Known rows, with every way that one mark hangs from another:
(J735 (J145 (J590 J959))): -.40 .30 -.26 .64 -.02 -.17 .33 -.34 -.17 -.20 -.09 .22 -.16 .11 .36 .06 -.34 .01 .05 -.06 .39 -.07 -.34 .08 -.07
(J502 J51 J496 J959): -.37 .49 -.11 .45 .61 .01 -.15 -.72 -.24 -.10 .20 .35 .08 .22 .21 -.19 .27 -.04 .05 -.20 .31 .36 -.87 .15 .12
(J590 J496 J959): -.39 .49 -.20 .54 .37 -.35 -.05 -.45 -.25 -.29 .22 .18 .05 .14 .23 -.03 -.25 -.24 .24 -.10 .33 .28 -.31 -.03 .06
(J959 (J590 (J496 J502)) (J735 J145)): -.47 .30 -.33 .63 .12 -.17 -.02 -.17 .04 -.17 .21 .14 -.26 -.21 .11 -.12 -.14 .05 .21 .07 .25 .11 .03 .15 .17
(J496 J502 (J590 (J145 J796) J959)): -.38 .22 -.35 .62 .59 -.11 .04 -.44 -.53 -.04 .16 .25 -.25 .09 .39 -.49 -.40 .10 -.36 .05 .35 .12 -.24 -.51 -.23
(J145 (J590 (J496 J502) J959) (J796 J4)): -.45 .09 -.26 .66 .15 -.29 .12 -.45 -.35 -.18 .09 -.01 .03 -.24 .56 -.26 -.29 -.12 .04 -.01 .37 .66 -.07 -.23 -.07
(J502 J51 (J959 (J590 (J145 J796) J496))): -.38 .43 -.31 .35 .43 -.37 -.28 -.48 -.27 -.14 .30 -.02 .28 .11 .42 -.09 -.03 -.11 .20 .08 .27 .67 .01 -.04 .00
(J145 (J590 J496 (J959 J735)) J796): -.44 .39 -.30 .66 -.16 -.17 .19 -.32 -.16 -.28 .11 -.02 -.11 -.20 .42 -.09 -.49 .01 .14 .13 .29 .58 .13 -.28 .02
(J735 (J959 (J590 J145 (J496 J502)))): -.39 .16 -.37 .46 .43 -.50 -.34 -.19 -.31 -.13 .15 .18 -.20 -.14 .23 -.10 -.30 -.12 .03 .01 .32 .10 -.11 -.04 .07
(J590 (J145 J796) (J959 J502 J735)): -.33 .50 -.32 .52 .45 -.45 .03 -.14 -.14 -.37 .17 .11 -.20 -.29 .30 -.09 -.47 .01 .09 .17 .09 .25 .29 -.21 -.03
(J959 J590): -.33 .34 -.18 .59 .52 -.04 -.05 -.19 -.04 -.24 .16 .21 -.01 -.02 .07 -.01 .09 .14 .20 -.12 .30 -.10 -.33 .26 .23
(J735 J145 J959): -.33 .14 -.16 .60 .14 -.20 .09 -.29 -.23 -.18 -.11 .24 -.38 -.01 .25 .15 -.21 -.05 -.19 -.26 .39 -.45 -.25 .36 .01
(J590 (J145 (J796 J4 J61)) J959): -.24 -.05 -.21 .47 .49 -.89 .10 -.16 -.42 -.23 .12 .14 .07 -.05 .50 -.36 -.22 -.11 -.07 -.05 .24 .43 .19 .05 -.15
(J502 J51): -.36 .34 -.10 .51 .59 .08 -.20 -.42 -.23 -.16 .24 .15 -.14 .17 .10 .02 .16 .02 -.02 -.24 .32 .07 -.56 .16 .15
(J735 (J959 J502)): -.31 .28 -.14 .55 .61 -.14 -.13 -.18 -.15 -.30 .05 .30 -.22 -.36 .18 .21 -.21 -.01 -.03 -.20 .24 -.25 -.14 .29 .11
(J735 (J145 J796)): -.38 .21 -.18 .67 .24 .08 .30 -.36 -.15 -.17 -.05 .11 -.21 .00 .27 -.07 -.01 -.01 -.13 -.23 .35 -.07 -.01 .20 .00
(J735 (J145 J796) (J959 J502 J590)): -.32 .26 -.28 .57 .24 -.21 .09 -.05 .03 -.31 -.09 .09 -.17 -.59 .37 .15 -.31 .05 .06 -.09 .23 -.34 .40 .39 .01
(J590 (J145 (J796 J4)) J496 (J959 J735)): -.34 .24 -.27 .50 .07 -.86 .00 -.26 -.29 -.39 .21 -.08 -.08 -.13 .48 -.17 -.38 -.21 .18 .13 .23 .69 .31 -.25 -.02
(J496 J590): -.36 .18 -.13 .66 .51 .22 .05 -.34 -.22 -.19 .16 .37 -.22 .06 .15 -.13 -.02 .22 -.19 -.18 .39 -.10 -.48 .05 .10
(J145 (J590 J959)): -.37 .34 -.22 .63 .23 -.08 .15 -.37 -.25 -.23 .03 .22 -.06 .10 .29 .00 -.28 .06 .08 -.05 .36 .08 -.49 -.08 .02
(J735 (J959 (J590 (J145 J796) J496))): -.34 .19 -.35 .45 .16 -.53 -.18 -.15 -.25 -.27 .07 -.01 -.06 -.23 .37 -.02 -.36 -.15 .08 .00 .32 .23 .31 -.03 .03
(J496 (J502 J959)): -.40 .33 -.15 .65 .78 .10 -.06 -.63 -.35 .02 .18 .38 -.02 .23 .19 -.24 .07 .07 -.15 -.12 .32 .05 -.65 .09 .01
(J959 (J502 J51)): -.37 .42 -.11 .46 .81 .10 -.23 -.29 -.08 -.27 .28 .21 -.09 -.16 .08 .12 .10 .02 .10 -.20 .21 .10 -.32 .22 .19
(J735 J145): -.37 .24 -.15 .62 .31 -.03 .18 -.33 -.12 -.20 .00 .27 -.23 .12 .15 .03 .04 -.01 -.03 -.25 .36 -.21 -.33 .32 .08
(J590 (J145 J796) (J496 (J502 J959))): -.45 .27 -.31 .54 .59 -.21 -.09 -.62 -.47 -.02 .19 .20 .08 .14 .37 -.32 -.09 -.18 -.14 .00 .31 .59 -.09 -.23 -.10

Rows:
-.43 .18 -.33 .56 .18 -.30 -.12 -.24 -.16 -.12 .04 .16 -.26 -.25 .26 -.03 -.29 -.10 .05 -.10 .37 -.17 -.07 .25 .04 : (J735 J145 (J959 (J590 (J496 J502))))
-.42 .48 -.20 .46 .34 -.03 .00 -.24 .17 -.31 .15 .28 -.33 -.37 .09 .00 .05 .03 .16 -.10 .15 .18 -.23 .26 .22 : (J959 (J502 J51 J496) (J735 J145))
-.30 -.03 -.22 .52 .57 -.36 .10 -.14 -.33 -.12 .13 .24 -.07 -.05 .22 -.30 -.02 .01 -.22 -.12 .24 .31 .17 .07 -.02 : (J590 (J145 (J796 J61)))
-.32 .42 -.29 .42 .53 -.41 -.07 -.42 -.13 -.20 .11 .43 .18 .14 .20 -.25 .10 .00 .21 .01 .28 .27 -.51 .05 .14 : (J502 J496 (J959 (J590 J145)))
-.34 .60 -.20 .58 .51 -.27 -.03 -.17 -.03 -.38 .24 .25 -.17 -.25 .15 .02 -.36 .08 .24 .06 .12 .02 -.11 .05 .11 : (J590 (J959 J502 J735))
-.25 -.15 -.22 .52 .42 -.75 .14 -.17 -.46 -.21 .15 .25 .01 -.11 .56 -.45 -.32 .08 -.25 .00 .29 .36 .14 -.10 -.20 : (J496 (J590 (J145 (J796 J4 J61)) J959))
-.42 .43 -.15 .57 .64 .10 -.27 -.60 -.30 .03 .34 .21 -.21 .18 .18 -.21 .04 .18 -.11 .02 .25 .22 -.65 .02 .05 : (J496 (J502 J51 (J959 J735)))
-.41 -.04 -.25 .54 .48 -.45 -.08 -.35 -.39 -.19 .17 .05 -.07 -.14 .38 -.27 .02 -.23 -.08 -.11 .32 .65 .08 -.15 .00 : (J590 (J145 (J796 J4)) (J496 J502))
-.35 -.01 -.18 .63 .35 -.15 .34 -.19 -.18 -.09 .00 .24 -.12 -.12 .28 -.21 -.02 .03 -.19 -.23 .28 .01 .20 .35 -.04 : (J735 (J145 (J796 J61)))
-.33 .31 -.26 .60 .30 -.43 .31 -.03 -.02 -.26 .12 .20 -.16 -.47 .35 -.15 -.47 .07 .05 .07 .08 .08 .52 .24 -.09 : (J590 (J959 J502 (J735 (J145 (J796 J61)))))
-.30 -.08 -.14 .60 .30 -.47 .29 .08 .06 -.33 .07 .18 -.18 -.68 .37 -.11 -.08 .12 .01 -.07 .09 .22 .63 .51 .06 : (J959 J502 (J735 (J145 (J796 J4 J61))))
-.39 .48 -.14 .43 .79 .09 -.18 -.36 -.01 -.29 .21 .33 -.06 -.28 .05 -.06 .21 -.04 .16 -.23 .20 .30 -.50 .18 .24 : (J959 (J502 J51 J496))
-.33 .38 -.35 .45 .64 -.23 .01 -.10 .06 -.37 .08 .27 .05 -.49 .17 -.20 .02 -.01 .22 .00 .15 .34 .15 -.03 .18 : (J959 (J502 J496) (J590 (J145 J796)))
-.39 .44 -.31 .28 .63 -.41 -.41 -.08 .00 -.36 .38 .10 .10 -.25 .12 .11 -.04 -.14 .43 .03 .17 .48 .09 .09 .22 : (J959 (J502 J51) (J590 J145 J496))
-.33 .12 -.18 .66 .10 -.29 .26 -.37 -.28 -.30 -.03 .01 .02 -.14 .56 -.10 -.22 .03 .03 -.05 .36 .33 -.12 -.06 -.05 : (J145 (J590 J959) (J796 J4))
-.45 .36 -.19 .60 .64 -.03 -.12 -.65 -.34 -.03 .26 .33 .09 .17 .23 -.20 -.01 -.12 .01 -.10 .33 .38 -.48 .05 .04 : (J590 (J496 (J502 J959)))
-.38 .32 -.24 .35 .73 -.05 -.20 -.30 -.13 -.27 .25 .44 -.17 -.22 .15 -.18 .04 .07 -.06 -.10 .24 .33 -.46 -.12 .12 : (J959 (J502 J51 (J496 (J590 J145))))
-.34 .27 -.36 .40 .38 -.52 -.21 -.02 -.11 -.37 .11 .06 -.01 -.57 .35 .11 -.39 -.15 .20 .05 .19 .26 .55 .05 .08 : (J735 (J959 J502 (J590 (J145 J796) J496)))
-.32 .49 -.19 .60 .40 -.15 -.06 -.31 -.02 -.20 .22 .23 .03 .04 .17 -.05 -.04 .27 .23 .12 .21 .03 -.32 .24 .19 : (J502 (J959 J590 J735))
-.31 .38 -.26 .46 .58 -.40 -.12 -.33 -.21 -.17 .16 .30 .16 .24 .23 -.07 -.01 .08 .16 .06 .27 .10 -.32 .12 .06 : (J502 (J959 (J590 J145)))
-.43 .34 -.28 .63 .02 -.10 .20 -.43 -.26 -.24 .06 .03 .07 -.10 .43 -.07 -.39 -.12 .13 -.01 .37 .53 -.01 -.21 -.02 : (J145 (J590 J496 J959) J796)
-.35 .44 -.33 .34 .68 -.17 -.19 -.19 .02 -.31 .19 .14 .05 -.43 .19 -.17 .10 -.01 .24 -.02 .15 .45 .02 -.04 .18 : (J959 (J502 J51 J496) (J590 (J145 J796)))
-.42 .42 -.32 .58 .12 -.19 .12 -.01 .25 -.41 .16 .02 -.09 -.63 .24 .08 -.26 .04 .37 .09 .13 .28 .68 .23 .17 : (J959 J502 (J590 J496) (J735 (J145 J796)))
-.38 .43 -.23 .59 .44 -.09 .11 -.22 -.09 -.33 .07 .28 .00 -.24 .26 .11 -.36 .06 .18 .00 .25 .13 -.23 .02 .05 : (J145 (J590 (J959 J502)))
-.41 .64 -.20 .40 .66 -.29 -.29 -.38 -.15 -.34 .37 .12 .10 -.15 .23 .10 -.24 -.24 .36 -.06 .20 .44 -.19 .02 .09 : (J590 J496 (J959 (J502 J51)))
-.34 .23 -.18 .55 .35 -.21 .05 -.15 -.08 -.28 -.07 .29 -.31 -.35 .24 .25 -.28 -.05 -.06 -.20 .26 -.40 -.02 .43 .02 : (J735 J145 (J959 J502))
